What can hang from each mark
mefo: furibe kosul pofem ramuf
kosul: mefo vopi
pomu: pofem
ramuf: vopi
pofem: mefo pomu
furibe: mefo vopi
vopi: pofem pomu ramuf

Each row was made from one small tree. The marks that hang from a mark follow it in brackets, in alphabetical order. Every link used is in the known rows. Write each row's tree.
In the rows, 100 means zero.
Known rows
kosul{vopi}: | 108 |  81 | 101 | 107 | 112 |  31 |  74 | 118 | 101 | 123 |  63 | 118 |  86 | 109 | 119 |  73 |  92 |  56 | 107 |  89 |
furibe{mefo}: | 105 | 101 | 117 | 119 | 145 |  93 |  54 | 130 | 109 | 135 |  85 | 119 | 108 | 120 | 116 |  76 |  64 |  89 |  96 |  90 |
mefo{furibe kosul pofem ramuf{vopi}}: | 114 | 122 | 110 |  70 | 147 | 110 | 125 | 111 |  51 |  57 |  94 |  51 | 117 |  31 |  85 | 147 | 119 | 107 |  88 |  41 |
ramuf{vopi{pomu{pofem{mefo{furibe kosul}}}}}: |  95 | 103 |  75 |  97 |  97 | 113 | 106 |  74 |  93 |  81 | 140 |  89 |  95 |  82 |  95 |  68 | 103 |  86 | 112 | 104 |
pofem{mefo{kosul{vopi} ramuf} pomu}: |  86 |  66 |  82 |  86 |  76 |  88 | 128 |  91 |  99 | 108 | 105 | 104 | 114 | 127 |  61 |  85 | 132 | 121 | 133 | 117 |
mefo{furibe{vopi} kosul pofem{pomu}}: | 102 | 107 | 113 | 113 | 110 | 111 | 116 | 105 |  98 | 104 |  61 |  96 |  99 | 128 | 100 |  87 | 146 |  89 |  98 |  41 |
kosul{mefo}: | 113 |  91 | 108 | 106 | 113 | 102 |  65 | 116 | 106 | 133 |  52 | 114 | 101 |  94 | 128 | 110 |  79 | 103 |  59 | 106 |
ramuf{vopi{pofem{mefo{furibe kosul} pomu}}}: |  91 | 102 |  68 | 118 |  87 | 107 | 125 |  78 |  94 |  87 | 103 |  70 |  98 | 121 |  81 |  64 | 114 |  88 | 125 | 118 |
pofem{mefo pomu}: | 104 |  84 |  85 | 114 |  70 | 102 |  82 |  92 | 125 | 127 |  87 | 124 |  99 | 135 | 118 |  60 | 110 | 106 | 139 | 136 |
vopi{pofem{mefo{furibe kosul}} pomu ramuf}: | 105 | 119 |  76 |  82 |  56 | 109 |  80 |  92 | 113 | 110 | 151 | 106 | 102 |  70 | 104 | 118 |  92 | 114 | 128 | 134 |
furibe{vopi}: | 113 |  95 | 102 | 116 | 129 |  76 |  82 | 112 | 124 | 116 |  65 | 130 |  82 | 117 | 109 |  95 |  85 |  73 | 122 |  68 |
pomu{pofem{mefo{furibe{vopi} kosul ramuf}}}: |  97 |  98 |  81 |  79 | 128 | 144 | 122 | 113 | 117 |  69 | 154 |  86 | 112 | 106 |  82 |  91 |  77 | 130 | 125 |  94 |
ramuf{vopi{pofem{mefo}}}: | 100 | 106 |  75 | 125 |  92 |  77 |  93 |  91 | 108 |  94 |  97 |  92 |  92 | 105 | 122 |  85 |  79 |  83 | 125 | 126 |
furibe{mefo{kosul pofem ramuf{vopi}}}: |  97 | 112 | 118 |  96 | 148 | 110 | 109 | 125 |  71 |  95 |  92 |  85 | 138 |  84 |  88 | 134 |  95 | 116 |  75 |  53 |
ramuf{vopi{pofem{mefo{kosul}} pomu}}: |  95 | 104 |  65 | 132 |  69 |  90 |  97 |  62 | 100 |  95 | 116 |  93 |  93 |  95 |  96 | 101 | 110 |  90 | 123 | 120 |
kosul{mefo{furibe pofem{pomu}} vopi{ramuf}}: |  91 |  85 | 134 |  59 |  64 |  70 | 110 | 136 |  90 | 131 |  34 | 119 | 103 | 111 | 141 |  95 | 110 |  82 |  30 | 104 |
pofem{mefo{kosul ramuf}}: | 107 |  91 |  74 |  84 | 121 | 113 |  97 | 109 |  99 | 100 | 133 |  91 | 119 |  74 |  79 | 129 |  97 | 145 | 142 |  98 |
kosul{mefo{furibe pofem ramuf} vopi{pomu}}: |  96 |  95 | 146 |  92 |  99 |  87 | 110 | 101 |  65 |  94 |  68 |  89 |  91 |  78 | 129 | 127 | 124 |  97 |  20 |  98 |
mefo{furibe{vopi} pofem}: | 115 | 118 | 126 | 117 | 140 |  84 |  88 | 125 | 104 |  97 |  64 | 102 |  85 | 104 | 144 |  98 | 106 |  75 |  98 |  46 |

Write each row's tree
|  99 | 109 |  80 | 135 |  65 |  83 |  87 |  63 | 107 |  96 | 108 | 105 |  81 |  98 | 121 |  92 |  97 |  80 | 120 | 136 |
ramuf{vopi{pofem{mefo} pomu}}
|  92 |  77 |  82 |  89 |  96 |  77 | 111 |  89 |  89 | 103 | 132 | 102 | 104 |  90 |  72 | 114 | 122 | 122 | 130 | 108 |
pofem{mefo{kosul{vopi{pomu}} ramuf}}
|  96 |  95 |  99 |  75 | 107 | 122 | 137 |  81 |  85 |  76 | 114 |  80 |  98 |  93 |  75 |  74 | 111 | 110 | 131 | 125 |
pofem{mefo{furibe ramuf{vopi}} pomu}
|  87 | 113 | 105 | 112 |  89 | 104 |  95 | 111 | 129 | 136 | 109 | 142 | 109 | 133 |  77 | 117 |  74 |  95 |  94 |  87 |
furibe{mefo{kosul} vopi{pofem pomu ramuf}}
|  94 |  85 | 121 |  57 |  85 |  62 |  99 | 113 |  85 | 134 |  78 | 122 |  86 |  76 | 112 |  99 |  94 |  76 |  44 | 113 |
kosul{mefo{furibe} vopi{pomu ramuf}}
| 103 | 111 | 144 |  99 | 119 | 130 | 116 | 102 |  90 |  90 |  69 | 100 |  95 |  83 | 123 | 146 | 112 | 117 |  33 |  79 |
kosul{mefo{furibe{vopi{pomu}} pofem ramuf}}
| 100 | 112 | 102 | 101 | 116 | 138 | 136 |  90 |  99 |  68 |  97 |  77 | 100 | 109 |  44 | 116 | 108 | 110 | 110 |  76 |
mefo{furibe{vopi{pofem{pomu}}} kosul ramuf}
|  97 |  95 | 103 |  94 |  99 |  98 | 127 |  95 |  78 |  72 |  96 |  64 | 101 | 104 |  52 |  98 | 116 |  94 |  96 |  94 |
mefo{furibe kosul{vopi{pofem{pomu}}} ramuf}
|  92 | 108 | 132 | 113 | 116 | 135 |  96 | 101 | 129 |  97 | 116 | 137 | 100 | 136 |  91 |  95 |  64 | 101 |  78 |  97 |
furibe{mefo{ramuf} vopi{pomu{pofem}}}
|  87 |  86 | 126 | 103 |  81 | 104 | 129 |  95 |  87 |  87 |  60 |  78 |  93 | 129 |  92 |  93 |  99 |  95 |  37 | 135 |
kosul{mefo{furibe ramuf} vopi{pofem{pomu}}}
|  98 |  87 |  92 |  66 |  38 |  54 |  76 | 108 | 131 | 122 | 120 | 152 |  89 | 102 | 132 |  79 |  78 |  79 | 110 | 139 |
kosul{vopi{pomu{pofem{mefo}} ramuf}}
| 101 |  93 |  93 |  97 | 103 |  84 |  88 |  96 |  88 |  96 | 120 |  89 |  90 |  94 |  88 |  66 | 113 |  68 |  91 |  80 |
mefo{furibe kosul{vopi{pomu{pofem}}}}
| 104 | 113 | 126 | 103 | 142 | 121 |  81 | 135 |  88 | 108 |  96 |  98 | 140 |  93 | 102 | 139 |  92 | 129 |  76 |  60 |
furibe{mefo{kosul pofem ramuf}}
| 112 | 110 | 130 | 106 | 124 | 112 |  74 | 127 |  88 | 113 |  55 |  90 | 102 |  86 | 157 | 113 |  95 | 101 |  38 |  83 |
kosul{mefo{furibe pofem}}
| 109 | 117 |  84 |  93 |  30 |  91 |  59 |  89 | 136 | 121 | 122 | 140 |  94 |  84 | 136 | 121 |  76 | 105 | 126 | 157 |
vopi{pofem{mefo} pomu ramuf}
| 106 | 116 |  92 | 141 |  74 | 107 |  68 |  73 | 115 |  97 | 131 |  93 |  77 | 101 | 130 |  85 |  98 |  94 | 120 | 143 |
vopi{pofem{mefo{furibe}} pomu}
|  95 | 101 |  78 | 121 | 105 | 110 | 118 | 101 | 126 |  88 | 113 | 100 | 103 | 128 |  79 | 125 |  88 | 125 | 136 |  97 |
furibe{vopi{pofem{mefo{kosul ramuf}}}}
| 106 | 108 |  90 |  89 |  90 | 146 |  87 |  82 | 108 |  76 | 163 |  92 | 104 |  74 |  93 |  98 |  98 | 126 | 111 | 120 |
vopi{pomu{pofem{mefo{furibe kosul ramuf}}}}
| 103 | 105 | 103 | 100 | 103 |  92 | 112 |  83 |  71 |  68 | 120 |  67 |  92 |  70 |  60 | 121 | 117 |  93 |  93 |  92 |
mefo{furibe kosul{vopi{pofem pomu}} ramuf}
|  97 |  94 |  89 | 107 | 143 |  90 | 103 | 114 | 114 | 106 | 120 |  99 |  86 | 122 | 109 |  68 |  90 |  96 | 144 |  94 |
pofem{mefo{furibe{vopi}}}
|  92 |  84 |  76 |  82 |  89 | 118 | 136 |  78 |  89 |  92 | 108 |  95 | 117 |  98 |  54 |  97 | 124 | 127 | 137 | 112 |
pofem{mefo{kosul ramuf{vopi}} pomu}
